Each row comes from the steps of one walk. Every step used is in the known rows, and no mark comes twice. Write the walk behind each row, first mark first.
Known rows
pezasi > girelaf > kemuzo > lomu > roso: -1.341 -0.326 2.691 1.225 -1.052 0.216 -1.718 1.905 1.912 1.941 0.127 0.269 3.694 -3.132 -0.572 -1.620 0.021 1.341 -1.809
noluvap > roso > lomu > kemuzo: 3.769 -0.543 0.004 1.276 -0.874 1.026 1.336 -3.855 -4.844 0.827 -2.903 -1.993 -1.862 2.002 -2.276 2.856 2.597 1.553 1.897
lomu > kemuzo > noluvap > roso: 3.053 0.085 4.028 0.052 -0.222 -0.842 4.845 -4.177 -0.473 0.137 -4.997 0.833 -1.661 0.977 -3.529 3.735 2.519 2.107 -0.311
roso > lomu > kemuzo > tunu: 6.312 -0.762 -0.989 0.835 -2.319 1.823 2.588 -2.706 -1.784 2.549 -4.957 -3.189 0.917 2.411 -2.178 2.198 3.954 2.131 1.815
girelaf > pezasi: -3.145 2.132 0.065 -3.326 -3.461 5.444 0.981 -3.409 1.093 1.519 2.566 -0.642 0.905 -2.647 3.239 0.061 0.473 -2.345 1.411
tunu > kemuzo > lomu > roso > fasek: 0.180 4.125 0.174 -3.010 -3.138 3.152 -2.225 3.478 -3.052 -0.478 -0.756 1.564 3.433 -0.517 -4.942 -4.200 2.214 3.041 0.518
lomu > kemuzo > noluvap: 2.940 0.125 3.081 -1.997 -2.400 0.746 4.610 -4.323 1.248 0.892 -4.342 -0.231 -0.134 0.643 -2.240 2.286 3.147 1.049 -0.812
fasek > pezasi > girelaf > kemuzo > lomu: -0.945 -1.308 -0.963 3.034 -0.655 -1.119 -1.270 3.259 3.359 1.071 1.041 0.125 1.600 0.558 2.534 -2.181 -1.442 -0.166 0.106
fasek > pezasi: -1.042 1.932 -2.918 -1.907 -2.387 3.454 0.188 -0.357 -1.145 0.231 1.307 -0.345 -2.973 1.524 3.566 -1.123 -0.552 -0.994 2.956
kemuzo > noluvap > roso: -0.197 0.668 2.207 -0.193 1.412 0.450 2.622 -4.594 -0.975 0.441 -2.871 0.824 -2.673 -1.046 -1.213 2.514 0.285 1.297 0.714
lomu > kemuzo > noluvap > roso > fasek > pezasi > girelaf: 1.870 -1.187 0.371 0.336 1.279 -3.039 3.690 1.633 1.517 -1.331 0.699 -0.591 -2.451 3.229 0.411 3.009 0.654 -2.883 -2.591
girelaf > pezasi > fasek: -2.150 1.959 -3.378 -4.249 -3.389 5.971 0.644 -2.137 2.806 0.362 4.006 0.230 0.343 -1.406 6.148 1.405 1.575 -2.930 2.425
fasek > pezasi > girelaf > kemuzo > lomu > roso > noluvap: -1.033 0.498 -2.019 -1.205 1.894 0.174 -1.334 4.122 1.428 0.065 3.036 2.744 0.533 0.606 -0.098 -0.516 1.155 0.318 -1.053
noluvap > roso > fasek: -0.099 2.046 -1.903 -2.308 1.016 2.209 -0.993 -0.386 -3.166 0.405 1.039 -1.350 -2.556 0.796 2.159 0.034 -2.360 -1.116 1.063
pezasi > girelaf > kemuzo > noluvap > roso > fasek: -1.173 -2.337 2.090 1.155 4.100 -4.143 0.183 -0.728 2.526 0.464 0.701 -0.546 0.265 -1.861 1.678 0.991 -3.752 -1.910 -2.964
fasek > pezasi > girelaf > kemuzo > noluvap > roso: -1.875 -2.262 1.893 3.497 2.873 -4.262 1.491 -0.559 2.779 -0.487 0.284 1.477 -1.689 -0.872 1.789 1.211 -2.843 -0.773 -0.797
noluvap > roso > fasek > pezasi > girelaf > kemuzo: -1.636 -1.319 -2.124 1.364 2.446 -2.612 -2.127 3.468 0.766 -0.434 4.213 -0.527 -1.576 0.807 5.157 -1.307 -5.541 -3.239 -0.390
girelaf > kemuzo > noluvap > roso: -0.208 -0.940 3.403 1.105 2.324 -2.229 1.029 -4.238 0.890 -0.175 -3.713 1.840 -0.627 -2.043 -1.292 1.549 -2.587 2.386 0.462
roso > fasek > pezasi > girelaf > kemuzo > lomu: -0.562 -1.148 -2.924 0.842 0.063 -1.405 -2.957 5.614 3.296 -0.121 2.839 -1.052 2.086 1.703 3.364 -2.517 -2.589 -2.138 -0.856
roso > lomu > kemuzo: 3.564 -0.327 -0.642 -0.386 -3.261 2.522 1.066 -3.921 -3.137 1.441 -2.142 -2.930 -0.419 1.801 -0.958 1.450 3.361 0.689 1.544

Which walk is each row?
0.540 0.174 -1.700 1.173 0.670 2.249 -0.880 -4.082 -5.316 0.799 -0.793 -2.067 -3.029 0.262 0.163 1.472 0.561 0.687 3.000 | noluvap > roso > lomu
-2.539 -0.212 -1.363 -2.001 -0.546 -0.170 -2.923 4.488 1.235 -1.112 4.929 -0.462 0.311 -0.896 4.382 -2.108 -3.616 -3.479 -1.638 | lomu > roso > fasek > pezasi > girelaf > kemuzo
-1.575 -0.321 0.542 1.414 -1.467 -0.227 -2.008 4.508 2.146 -0.279 1.166 1.157 2.108 -1.002 0.413 -1.649 -0.195 0.770 -0.668 | fasek > pezasi > girelaf > kemuzo > lomu > roso
-0.353 -1.115 -2.105 2.878 2.267 -2.678 -2.926 5.799 1.431 -0.836 2.100 -0.212 0.611 1.703 2.314 -1.225 -3.602 -0.975 -0.560 | noluvap > roso > fasek > pezasi > girelaf > kemuzo > lomu
0.748 -0.758 0.107 1.379 1.961 0.471 0.958 -6.017 -3.364 -0.636 -2.926 -0.998 -2.779 -0.264 -2.378 3.450 2.014 1.590 1.426 | kemuzo > noluvap > roso > lomu
0.425 3.121 -1.351 -4.113 -2.283 4.399 -2.704 3.002 -1.773 -0.705 -0.046 -0.667 1.559 0.237 -1.762 -0.607 1.651 0.635 -0.130 | kemuzo > lomu > roso > fasek
0.755 0.231 1.676 2.548 1.083 -0.803 1.521 -5.141 -4.750 -0.357 -3.774 1.124 -0.894 -1.107 -5.560 -0.200 2.371 3.895 2.348 | tunu > kemuzo > noluvap > roso > lomu
-1.462 0.465 0.086 1.389 1.868 -2.772 2.019 2.219 -0.494 -1.067 2.126 1.448 -1.600 0.651 -0.537 -1.946 -0.720 -1.411 -0.680 | tunu > kemuzo > noluvap > roso > fasek > pezasi > girelaf
0.055 -0.577 -0.719 -0.640 2.642 -2.813 -1.101 0.708 0.860 -3.723 -0.505 1.635 -1.744 1.214 0.793 1.223 -4.327 -0.332 0.463 | girelaf > kemuzo > noluvap > roso > fasek > pezasi
-2.103 -1.132 0.580 -1.828 0.869 -2.093 -1.055 2.740 3.297 -2.402 2.835 0.652 0.658 -1.499 1.811 -0.049 -2.164 -2.777 -2.965 | lomu > roso > fasek > pezasi > girelaf > kemuzo > noluvap
-1.510 -2.146 -0.958 -0.334 1.431 -3.079 -0.409 1.511 4.475 -1.085 2.545 -0.484 0.148 0.046 3.925 -0.665 -3.254 -3.749 -2.282 | roso > fasek > pezasi > girelaf > kemuzo > noluvap
0.517 4.575 -0.265 -3.704 -0.456 3.750 0.088 0.891 -3.697 1.055 -0.639 3.954 1.455 -0.100 -6.326 -2.884 4.694 4.528 1.367 | tunu > kemuzo > lomu > roso > noluvap
-0.656 -3.847 0.099 5.058 3.475 -4.281 -0.112 -1.991 0.379 -1.411 0.204 -0.085 -1.729 -0.341 0.530 2.203 -1.263 -0.623 -0.040 | fasek > pezasi > girelaf > kemuzo > noluvap > roso > lomu
3.895 -1.394 1.307 -0.091 -1.827 0.485 2.953 -5.742 -1.121 0.043 -4.437 -1.843 -0.321 1.361 -3.507 3.566 4.732 1.163 0.170 | roso > lomu > kemuzo > noluvap
-1.079 1.436 -2.952 -1.745 -1.565 2.152 -2.168 6.457 0.268 -0.902 3.720 -0.787 0.429 1.293 1.215 -1.167 1.393 -2.422 -1.420 | kemuzo > lomu > roso > fasek > pezasi > girelaf
0.410 2.883 0.858 0.458 -3.150 2.452 0.259 -0.035 -1.633 2.156 -2.562 1.288 2.517 -0.240 -3.629 -4.536 2.381 4.108 2.477 | tunu > kemuzo > lomu
-0.925 -0.305 0.629 -0.773 -0.352 -0.169 -3.502 4.310 1.778 0.560 1.769 -0.948 4.114 -1.914 0.294 -1.954 -1.145 -0.661 -2.866 | pezasi > girelaf > kemuzo > lomu > roso > fasek
-0.426 -4.188 2.326 4.813 3.777 -4.075 0.353 -4.539 0.136 0.816 -1.262 -1.219 -0.258 -2.373 -0.391 2.230 -0.870 0.313 -1.209 | pezasi > girelaf > kemuzo > noluvap > roso > lomu
-0.462 -0.721 2.799 -0.771 0.142 -0.778 0.790 -4.473 2.532 0.271 -2.982 0.819 0.901 -1.978 0.117 0.247 -1.532 1.298 0.003 | girelaf > kemuzo > noluvap
-1.292 2.765 -1.320 -0.710 -2.295 1.282 -1.744 7.169 -1.058 -0.797 3.205 1.143 2.192 0.441 -2.022 -4.688 1.866 -0.006 -0.710 | tunu > kemuzo > lomu > roso > fasek > pezasi > girelaf
